What can hang from each mark
nofe: rilu zalikar
gute: monivo nofe
vevif: nofe ruto
rilu: bezad nofe
monivo: gute nida
gusum: monivo nofe ruto veru
veru: gakuz zubun
zubun: nofe

Every row comes from one small tree of marks. The marks that hang from a mark follow it in brackets, in alphabetical order. Every link used is in the known rows. Which tree was each row made from?
Known rows
gusum(monivo nofe(rilu zalikar) ruto veru(gakuz zubun)): [ 0.79  4.13  2.09  0.41  0.18 -1.61  0.01  2.58  1.91  0.64 -0.84 -1.09
  1.52 -0.06 -1.36  1.78  3.49  2.21  0.33  0.81 -0.77 -1.75 -1.51]
monivo(gute(nofe(rilu(bezad) zalikar)) nida): [-2.41  2.38 -2.97  1.56 -0.11 -0.37  0.99  3.02  0.02 -0.71  0.70 -1.31
  1.39 -0.82 -0.14  2.33 -0.05  2.93  0.22  0.44  0.05 -0.67 -0.76]
rilu(nofe): [-1.45  1.46 -1.21  0.75 -1.06  0.06  0.59  2.66  0.87 -0.34  0.26 -1.51
  1.29 -0.66 -0.43  1.38 -0.87  1.15  0.78 -0.09 -0.56 -1.29 -0.50]
vevif(nofe(zalikar) ruto): [-1.18  4.54 -2.33  0.73 -1.15 -0.16  0.69  2.17  0.43 -1.09 -0.07 -2.90
  1.07 -1.25 -0.12  2.05  0.31  0.34  0.51 -0.10  0.52 -0.40 -0.85]
vevif(ruto): [-1.03  2.60 -1.37  0.42 -0.82 -0.53  0.89  2.60  0.50 -0.30 -0.18 -1.09
  1.35 -0.65 -0.38  1.42 -0.60  0.52  0.71 -0.19  0.59 -1.47 -0.22]
veru(gakuz): [-0.94  2.25 -0.18 -0.03 -0.09 -0.72  1.14  2.88  1.01  0.22 -0.46  0.02
  1.32  0.04 -0.75  0.77 -0.45  1.45  0.37  0.07 -0.51 -2.04  0.07]
monivo(nida): [-2.74 -0.21 -1.45  0.45 -0.53 -0.59  1.71  2.99  0.57  0.68 -0.20 -0.09
  1.46 -0.12 -0.19  1.34 -1.06  1.81  0.77  0.50  0.02 -1.52  0.29]
zubun(nofe): [-1.06  0.11 -0.38  1.02 -0.79 -0.68 -0.47  2.95  0.83  0.61 -0.17 -1.18
  1.11 -0.61 -0.22  1.94 -0.04  1.20  0.48  0.01  0.12 -1.35 -0.53]
gute(nofe): [-0.90  1.01 -0.77  0.55 -0.61 -0.44 -0.38  2.29  0.55 -0.18  0.21 -0.65
  1.03 -0.76 -0.75  1.43 -0.03  1.62  0.32  0.18 -0.04 -1.62 -0.41]
gute(monivo(nida) nofe(rilu(bezad))): [-2.65  1.11 -1.03  1.43 -0.66  0.25  0.01  3.58  0.31  0.41  0.43  0.32
  1.25 -0.61 -0.57  2.36 -0.75  2.94  0.43  0.84  0.00 -0.86 -0.36]
gusum(monivo(gute) nofe(rilu(bezad)) veru(gakuz)): [-0.34  3.34  0.30  0.37  0.02 -0.91  0.67  4.23  1.49  1.06 -0.18  0.04
  1.84 -0.04 -1.30  2.04  0.72  2.98 -0.10  0.71 -1.14 -1.37 -0.75]
zubun(nofe(zalikar)): [-0.98  1.30 -1.12  1.14 -0.48 -0.84 -0.55  2.39  0.60 -0.21 -0.02 -2.09
  1.06 -0.72  0.28  2.25 -0.08  1.07  0.35  0.00  0.12 -1.12 -0.88]
gusum(monivo nofe): [-1.38 -0.73 -0.91  0.38 -0.78 -0.65  0.04  2.75  1.03  1.74 -0.12  0.05
  1.37 -0.36 -0.03  2.06  0.00  1.60  0.04  0.80 -0.02 -1.38 -0.15]
gusum(monivo nofe(rilu)): [-0.68  1.49 -0.80  0.66 -0.66 -0.21 -0.48  3.16  1.21  1.69 -0.14 -0.02
  1.32 -0.67  0.19  2.48  0.06  1.57  0.16  0.76  0.06 -0.92 -0.71]
vevif(nofe(rilu zalikar) ruto): [-0.44  6.81 -2.27  1.03 -1.02  0.27  0.19  2.59  0.63 -1.16 -0.08 -3.04
  1.02 -1.60  0.10  2.45  0.32  0.31  0.65 -0.12  0.56  0.09 -1.45]
zubun(nofe(rilu(bezad) zalikar)): [-0.57  3.87 -1.29  1.51 -0.42  0.09 -1.66  3.46  0.69 -0.48  0.36 -1.97
  1.15 -1.09  0.32  2.85 -0.10  1.06  0.65 -0.33  0.06 -0.46 -1.69]
gusum(nofe(rilu(bezad))): [-0.70  2.51 -0.91  1.01 -0.64  0.37 -1.11  3.91  1.00  0.40  0.27 -0.70
  1.48 -1.02 -0.25  2.21  0.64  1.42  0.52 -0.01  0.42 -0.67 -1.49]
veru(zubun): [-0.21  0.59 -0.21  0.54 -0.44 -0.69  0.33  2.62  0.93  0.19 -0.75 -0.53
  1.06  0.16 -1.08  0.93 -0.47  1.38  0.48 -0.01 -0.17 -1.79 -0.45]
zubun(nofe(rilu zalikar)): [-0.30  3.73 -1.03  1.40 -0.40 -0.38 -1.05  2.83  0.78 -0.28 -0.03 -2.17
  1.01 -1.06  0.46  2.67 -0.08  1.03  0.48 -0.02  0.18 -0.65 -1.49]
gute(monivo nofe(rilu(bezad) zalikar)): [-1.02  3.62 -1.50  1.44 -0.49  0.28 -0.98  2.78  0.22 -0.79  0.55 -0.75
  1.13 -0.93 -0.13  2.65 -0.47  2.20  0.09  0.38 -0.20 -0.74 -1.17]
gusum(monivo nofe(rilu zalikar)): [-0.57  2.77 -1.59  0.80 -0.38 -0.37 -0.50  2.62  0.97  0.85  0.01 -0.88
  1.27 -0.80  0.67  2.76  0.01  1.43  0.02  0.80  0.03 -0.71 -1.09]

Which tree is each row?
[-2.99 -0.27 -1.59  1.18 -0.43 -0.80  1.17  1.98 -0.06 -0.07  0.21 -0.67
  1.13 -0.31 -0.17  2.07 -0.72  2.79 -0.01  1.21  0.05 -1.31  0.09] : gute(monivo(nida) nofe(zalikar))
[-0.76  2.27  0.23  0.68  0.13 -0.83 -0.07  3.81  1.31  0.62 -0.24 -0.86
  1.47  0.11 -1.05  2.44  0.28  2.68  0.50  1.09 -0.74 -0.86 -1.19] : gusum(monivo(nida) nofe(rilu(bezad) zalikar) veru(zubun))
[-3.07 -1.41 -0.80  1.05 -0.75 -0.65  1.10  2.50  0.19  0.76  0.06  0.21
  1.16 -0.22 -0.61  1.79 -0.73  2.91  0.15  1.19  0.07 -1.52  0.44] : gute(monivo(nida) nofe)
[-2.73 -0.43 -1.06  0.84 -0.51 -2.02  2.21  2.23  0.89  1.21 -0.19 -1.24
  2.10 -0.26 -0.31  2.26  2.76  3.02  0.25  1.29 -0.24 -1.54 -0.42] : gusum(monivo(gute nida) nofe(zalikar) ruto veru)
[-1.77  3.00 -2.33  1.01 -0.82  0.49 -0.21  2.94  0.56 -1.48  0.87 -2.16
  1.44 -0.82 -0.10  1.92 -0.89  1.08  0.87 -0.45 -0.72 -0.85 -1.07] : rilu(bezad nofe(zalikar))
[-1.14  2.38 -0.77  1.34 -0.79  0.43 -1.01  3.29  0.41  0.04  0.37  0.11
  1.17 -0.81 -0.64  2.33 -0.47  2.36  0.25  0.37 -0.17 -0.98 -0.83] : gute(monivo nofe(rilu(bezad)))
[-2.19 -0.49  0.21  0.08  0.09 -2.01  2.77  3.41  1.27  1.76 -0.53  0.10
  1.83  0.59 -1.32  1.50  0.50  3.54 -0.23  1.52 -0.92 -1.91  0.55] : gusum(monivo(gute nida) nofe veru(gakuz))
[-0.19  1.18  1.63  0.31 -0.09 -2.17  1.28  2.17  1.41  0.79 -0.74 -0.10
  1.50  0.38 -2.37  0.91  2.89  3.22  0.05  0.64 -1.33 -2.67 -0.14] : gusum(monivo(gute(nofe)) ruto veru(gakuz zubun))
[-2.13  2.13 -2.72  1.50 -0.07 -0.79  1.50  2.42  0.08 -0.55  0.37 -1.48
  1.26 -0.78 -0.02  2.17 -0.08  2.87  0.05  0.71  0.13 -0.84 -0.57] : monivo(gute(nofe(rilu zalikar)) nida)
[ 0.42  0.72  2.37 -0.30  0.14 -1.70  0.59  3.16  1.81  1.31 -1.00 -0.06
  1.31  0.72 -2.10  1.10  0.84  2.47 -0.05  1.03 -1.14 -2.20 -0.23] : gusum(monivo nofe veru(gakuz zubun))
[ 0.65  1.34  2.50 -0.05  0.17 -1.58  0.55  3.24  1.67  0.20 -0.97 -0.96
  1.30  0.48 -2.43  0.61  1.42  2.28  0.13  0.57 -0.68 -2.12 -0.81] : gusum(nofe veru(gakuz zubun))
[-0.76  3.29 -1.23  1.35 -0.46 -0.19 -0.39  2.08  0.26 -0.53  0.12 -0.96
  0.96 -0.86 -0.02  2.46 -0.49  2.14 -0.07  0.71 -0.04 -0.96 -0.99] : gute(monivo nofe(rilu zalikar))
[-1.00  1.57  0.39 -0.11 -0.94 -1.17  0.75  2.47  1.35  1.24 -0.55  0.17
  1.84 -0.24 -0.74  1.54  1.31  1.59  0.98  0.39 -1.00 -2.19 -0.27] : gusum(monivo ruto veru)
[-0.91  2.04 -0.51  1.24 -0.77 -0.05 -0.34  2.64  0.52  0.27  0.00 -0.11
  1.00 -0.77 -0.52  2.17 -0.50  2.29  0.06  0.68 -0.02 -1.17 -0.66] : gute(monivo nofe(rilu))
[-2.22  1.07 -2.09  1.39 -0.34 -0.64  1.52  2.91  0.27  0.24  0.25 -0.73
  1.33 -0.67 -0.46  1.89 -0.08  2.99  0.19  0.69  0.17 -1.03 -0.26] : monivo(gute(nofe(rilu)) nida)
[-2.77  0.90 -2.37  1.61 -0.55 -1.10  1.49  2.37  0.74  1.49  0.07 -1.03
  1.84 -0.85  0.81  2.88  2.72  2.64  0.20  1.09  0.59 -0.82 -0.78] : gusum(monivo(gute nida) nofe(rilu zalikar) ruto)
[-2.53  0.61 -0.13  0.50  0.02 -2.35  2.74  2.42  1.20  1.21 -0.35 -0.88
  2.09  0.10 -0.76  1.78  3.13  3.31  0.03  1.35 -0.60 -1.91 -0.12] : gusum(monivo(gute nida) nofe(zalikar) ruto veru(gakuz))
[-0.62  0.64  1.40  0.63 -0.22 -1.31  0.34  3.64  1.49  1.56 -0.84 -0.39
  1.14  0.37 -1.29  2.14 -0.57  2.52  0.68  1.06 -1.01 -1.41 -0.34] : gusum(monivo(nida) veru(zubun(nofe(rilu))))
[ 1.17  4.24  1.65  0.14  0.54 -1.43  0.06  3.07  1.78  0.38 -0.86 -0.99
  1.23  0.31 -1.44  1.80  0.83  2.29 -0.08  1.01 -1.10 -1.53 -1.19] : gusum(monivo nofe(rilu zalikar) veru(gakuz zubun))
[-0.01  1.04  2.93  0.25 -0.28 -2.00  0.24  2.76  1.90  1.48 -1.03 -0.31
  1.38  0.43 -1.89  1.25  2.61  2.16  0.61  0.47 -1.22 -2.49 -0.35] : gusum(monivo ruto veru(gakuz zubun(nofe)))
[ 0.52  0.78  1.75  0.55 -0.40 -1.36 -0.29  3.11  1.30  0.16 -0.88 -1.49
  1.08  0.16 -1.86  1.32  0.28  1.75  0.59  0.16 -0.71 -1.81 -0.88] : gusum(veru(zubun(nofe)))
[-3.51 -1.41 -2.43  1.33 -0.66 -1.53  2.06  1.93  0.56  1.59  0.09 -0.97
  1.90 -0.51  0.54  2.45  2.66  2.69  0.06  1.13  0.49 -1.27 -0.18] : gusum(monivo(gute nida) nofe(zalikar) ruto)
[-1.31 -1.04  0.06  0.46 -0.15 -1.85  1.81  2.69  0.83  0.98 -0.52 -0.12
  1.30  0.62 -1.89  1.45 -0.30  3.61  0.00  1.27 -1.17 -1.95  0.38] : gusum(monivo(gute(nofe) nida) veru(zubun))
[-1.53  1.05 -1.35  1.07 -0.58 -0.63  0.12  1.71  0.09 -0.55  0.14 -0.93
  1.05 -0.56 -0.21  2.04 -0.53  2.19 -0.20  0.73 -0.12 -1.42 -0.39] : gute(monivo nofe(zalikar))
[-0.78  1.73  2.59  0.39  0.04 -1.65  1.02  3.39  2.06  1.91 -0.93  0.00
  1.63  0.26 -1.80  1.49  3.22  2.93  0.64  1.25 -0.57 -1.88 -0.67] : gusum(monivo(nida) nofe(rilu) ruto veru(gakuz zubun))
[ 0.03  0.15  1.37  0.14  0.16 -2.09  1.58  3.07  1.55  1.32 -1.01 -0.27
  1.48  0.83 -2.10  1.16  1.08  3.18 -0.49  1.08 -1.13 -2.15 -0.12] : gusum(monivo(gute) nofe veru(gakuz zubun))
[-1.12  1.50 -2.56  1.13 -0.34 -0.99  0.83  1.74  0.01 -0.94  0.28 -1.69
  1.22 -0.71 -0.30  1.79  0.14  2.27 -0.28  0.24 -0.06 -1.37 -0.57] : monivo(gute(nofe(zalikar)))
